Each row was made from one walk, in order. Every step used is in the known rows, and no mark comes twice. Write each row's walk.
Known rows
nidak nofi gotu kamero zodosok: [ 4.09  2.54 -1.43  1.78 -3.21 -3.88 -1.32 -2.43  2.70 -1.35  1.18  6.75
  0.14 -2.19 -5.20 -2.36  2.92  3.03 -5.70]
kamero nidak nofi gotu zodosok: [ 0.52  2.64 -4.85 -0.41  1.71 -0.89 -4.26 -3.65  3.75 -0.75  2.33  4.32
  1.06  0.53 -5.94 -2.63  0.83  0.37 -3.88]
vekot nidak: [-2.12 -2.82  2.19  1.44  1.21 -0.62  1.17 -1.71 -0.32 -1.28  1.38  0.59
  0.02 -1.44 -1.82  1.05 -3.29 -0.72 -1.38]
nofi gotu: [ 4.08  1.21 -2.32  1.15 -0.69 -0.71  1.81  0.08  3.07  0.42  0.16  0.11
 -1.79  3.09 -0.25 -1.26  0.13  1.77  0.52]
kamero nidak nofi gotu: [ 0.86  2.04 -2.95 -0.27  1.85 -1.21 -2.18 -4.22  3.41 -1.02  2.50  3.01
 -0.54 -0.95 -6.70 -1.87  1.91  0.05 -3.91]
zodosok nidak kamero nofi gotu: [-0.55  0.35  0.15  1.21  0.62 -2.42 -1.14 -0.28  0.09 -2.17  6.15 -2.99
  4.68 -1.02 -2.31  3.35  0.59  1.46 -5.50]
gotu zodosok vekot: [ 0.35 -0.54 -5.48  1.32  0.00  1.33 -6.91 -1.20  2.79  0.91 -0.74  2.25
  4.14  3.90 -2.19 -2.65 -3.61  1.22  3.03]
nidak kamero: [ 1.15 -0.03 -2.20 -0.18  0.68  0.21 -2.91 -0.02 -2.64 -4.51  1.66 -3.29
  3.09 -1.32  1.41  3.11 -0.58 -1.07 -3.64]
nofi gotu zodosok: [ 3.36  1.86 -5.30  0.95 -1.00 -0.12 -1.49  1.15  3.40  0.75 -0.07  1.89
  0.43  5.60  1.09 -2.44 -1.70  1.91  0.59]
nidak nofi: [ 0.03  0.90  1.75  1.18 -2.18 -1.19 -2.11 -3.43 -0.29 -1.47  0.36  2.54
  0.33 -3.95 -5.23 -0.93  0.68  1.34 -3.95]
kamero nofi gotu: [ 4.46 -0.27 -0.30  2.22  0.45 -0.97  1.43 -0.09  1.62  2.76  1.69  3.99
  0.92  1.27 -2.36  1.43  0.79  2.05 -1.45]
zodosok gotu kamero nofi: [ 5.47  0.62 -2.13  1.27 -2.59  1.56 -1.92 -0.31  1.30  4.73 -0.61  2.67
  0.33 -0.44 -4.37  1.85  3.23  2.22 -4.51]
nofi gotu kamero nidak: [ 4.26  2.25 -5.08 -0.35  0.30 -1.58 -0.47 -0.69  6.36  0.21 -0.16  2.55
 -0.81  3.17 -2.06 -1.37  3.03  1.09 -1.89]
gotu zodosok vekot nidak kamero: [-0.31 -2.27 -5.08  2.12  1.14  1.00 -7.59 -2.51  1.46 -2.16  1.06  0.74
  5.83  2.13 -2.71 -0.43 -5.98  0.14  0.19]
vekot nofi gotu kamero: [ 4.97  1.61  1.49  0.54 -1.25 -0.55  0.46  3.22  4.45  3.06 -1.90  2.33
 -0.22  0.65 -2.47  0.91 -0.38  3.21 -3.24]
gotu zodosok nidak: [-4.07  1.67 -1.98 -0.28 -0.57 -0.71 -4.07  1.14  1.29  0.13  2.59  0.11
  4.11  2.49 -0.05 -1.55 -1.78  1.13 -1.04]
nidak kamero nofi: [ 2.23 -1.02 -0.96  0.94  1.53 -0.22 -2.87 -0.20 -3.24 -2.32  2.85 -0.30
  5.12 -2.31 -0.43  4.92 -0.19 -0.84 -5.10]
nidak kamero nofi gotu: [ 4.69 -0.36 -2.45  1.60  1.09 -0.71 -1.81 -0.19 -1.27 -2.19  3.09 -0.28
  3.81 -0.52 -0.54  4.09 -0.11  0.23 -4.68]
zodosok nidak: [-4.28  0.64  2.16 -0.17 -0.35 -1.70  0.23 -0.07  1.11 -0.58  3.81 -2.82
  1.73 -0.72 -2.11  0.05  0.74  1.29 -1.73]
nofi gotu kamero zodosok vekot: [ 5.67  0.90 -5.15  1.62 -1.22 -3.06 -0.57 -0.40  5.27  0.25  0.91  5.15
  0.82  2.43 -2.50 -2.25  2.03  2.71 -0.20]
vekot nidak kamero: [-1.23 -2.90  0.64  1.28  1.83 -0.53 -0.88 -1.75 -2.26 -4.76  2.74 -1.94
  2.35 -2.48 -0.72  3.52 -3.65 -1.84 -4.21]

Which walk is each row?
[-3.90  1.25  1.93  0.55 -0.49 -4.96 -0.64 -0.70 -1.66 -1.73  7.16  4.51
  3.08 -4.38 -4.37 -1.50  1.90  1.14 -4.90]	kamero zodosok nidak nofi
[-1.02 -2.96 -1.34  2.25  2.25 -2.54 -1.27 -2.08 -0.04 -0.72  4.37  5.37
  2.74 -1.57 -4.49 -1.26 -2.49 -0.13  0.82]	kamero zodosok vekot nidak
[ 4.23  0.79 -6.85  2.21 -0.63  0.31 -3.61 -0.99  5.36  1.07 -0.25  1.83
  1.44  5.94 -1.97 -3.17 -2.81  2.85  2.66]	nofi gotu zodosok vekot
[ 4.26 -1.13 -0.70  2.64  0.23  0.85 -2.10 -0.84  5.39  2.94 -1.16  0.42
  0.88  1.50 -6.68 -0.49 -3.25  3.54  1.74]	zodosok vekot nofi gotu
[ 0.54  1.92 -2.22 -1.27  0.01 -1.96 -4.20 -3.22  4.09 -0.95 -0.02  4.78
  1.67 -2.77 -5.80 -1.01  3.90  0.15 -5.61]	gotu kamero nidak nofi
[ 0.17 -2.92 -4.26  2.87  1.69  0.82 -7.57 -2.53  0.97 -0.74  1.69  2.77
  6.94  1.49 -3.91  0.83 -5.66  0.35 -0.57]	gotu zodosok vekot nidak kamero nofi
[-2.45 -0.26  1.17  0.64  0.94 -2.02 -2.12 -0.35 -1.39 -2.37  6.12 -3.07
  5.71 -2.50 -2.46  3.98  0.58  0.51 -5.70]	zodosok nidak kamero nofi
[ 4.42  2.16 -0.87  1.88 -3.82 -2.40 -1.65 -3.22  3.96 -1.19 -0.75  4.20
 -0.63 -1.50 -5.53 -1.66  2.50  3.42 -5.28]	nidak nofi gotu kamero
[-0.80  2.45  1.30  1.40 -3.28 -3.69 -1.14 -2.81  4.26 -1.60  3.25  0.38
  1.28 -1.93 -6.51 -1.38  2.70  3.99 -5.69]	zodosok nidak nofi gotu kamero
[ 1.08 -0.84  1.33  2.83 -1.05 -3.99  0.23 -3.48  1.65 -2.60  2.83  6.63
  0.26 -3.51 -6.00 -0.68 -0.86  1.62 -5.79]	vekot nidak nofi gotu kamero zodosok
[ 2.81  0.57 -4.46  0.16  0.28 -0.26 -2.76  0.89 -4.59 -2.79  4.63 -0.31
  2.93 -2.00  0.29  2.69  0.46 -1.16 -5.17]	nidak kamero zodosok gotu
[ 3.27  1.75 -0.31  2.13 -2.66 -1.83 -0.62 -3.40  2.14 -1.32  0.57  2.58
 -1.33 -1.40 -5.32 -1.81  0.96  2.76 -3.83]	nidak nofi gotu
[ 5.44  1.71 -3.37  0.71 -2.06 -1.70  0.70  0.19  5.17  0.32 -1.29  1.98
 -1.13  2.95 -0.51 -1.08  2.25  2.34 -1.27]	nofi gotu kamero
[-1.36  1.34 -0.46 -0.70 -1.02 -4.67 -0.90  1.41  1.50 -0.79  3.59  4.70
  3.36 -1.73 -1.25 -0.78  3.65  1.09 -3.78]	gotu kamero zodosok nidak
[ 2.79 -0.21  0.18  0.68 -0.78 -1.70 -1.50  0.15  1.91  2.20 -0.79  5.50
  2.96 -1.22 -2.26  1.84  2.93  1.16 -3.66]	gotu kamero nofi
[-2.79  0.91 -2.60  0.31  0.51 -0.83 -5.82  1.04 -0.72 -1.36  4.50 -0.15
  7.41  0.89 -0.37  1.39 -1.76  0.59 -4.42]	gotu zodosok nidak kamero nofi
[-4.05  0.87  0.76 -0.15  0.87 -4.32  0.74  1.43 -1.53 -0.79  6.90  2.78
  2.78 -1.89 -1.01 -1.00  1.39  0.32 -2.21]	kamero zodosok nidak
[ 3.98  0.50 -2.71  2.22  0.29 -0.54 -1.27  0.92  1.84  3.26  1.41  5.51
  2.84  3.31 -1.50  0.24 -0.72  1.98 -1.10]	kamero nofi gotu zodosok
[ 5.13  2.00 -3.79  0.70 -1.39 -3.50  1.01  1.31  3.69 -0.05  1.24  5.37
  0.02  2.08 -0.13 -1.85  2.73  1.84 -1.95]	nofi gotu kamero zodosok
[ 0.63  2.37 -4.00  0.94 -1.20 -1.32 -1.45  1.02  4.14  0.15  2.23  0.12
  1.51  5.04 -0.13 -2.43 -1.30  2.71 -0.36]	nofi gotu zodosok nidak
[ 4.58 -0.41 -3.83  3.04  0.58 -0.21 -3.04 -0.94  3.55  3.37  1.23  5.26
  3.51  3.59 -3.79 -0.49 -1.60  2.76  0.43]	kamero nofi gotu zodosok vekot
[ 1.19 -2.10 -1.58  3.50  0.66 -3.74 -1.40 -3.87  1.42 -1.44  4.68  6.69
  2.01 -2.09 -7.19 -2.29 -2.14  1.43 -0.90]	kamero zodosok vekot nidak nofi gotu
[ 1.12 -1.61 -2.11  1.24  0.14 -3.38 -2.60 -1.45  2.67 -0.58  1.66  6.69
  3.37 -1.62 -3.94 -1.03  0.59  0.67 -1.47]	gotu kamero zodosok vekot nidak
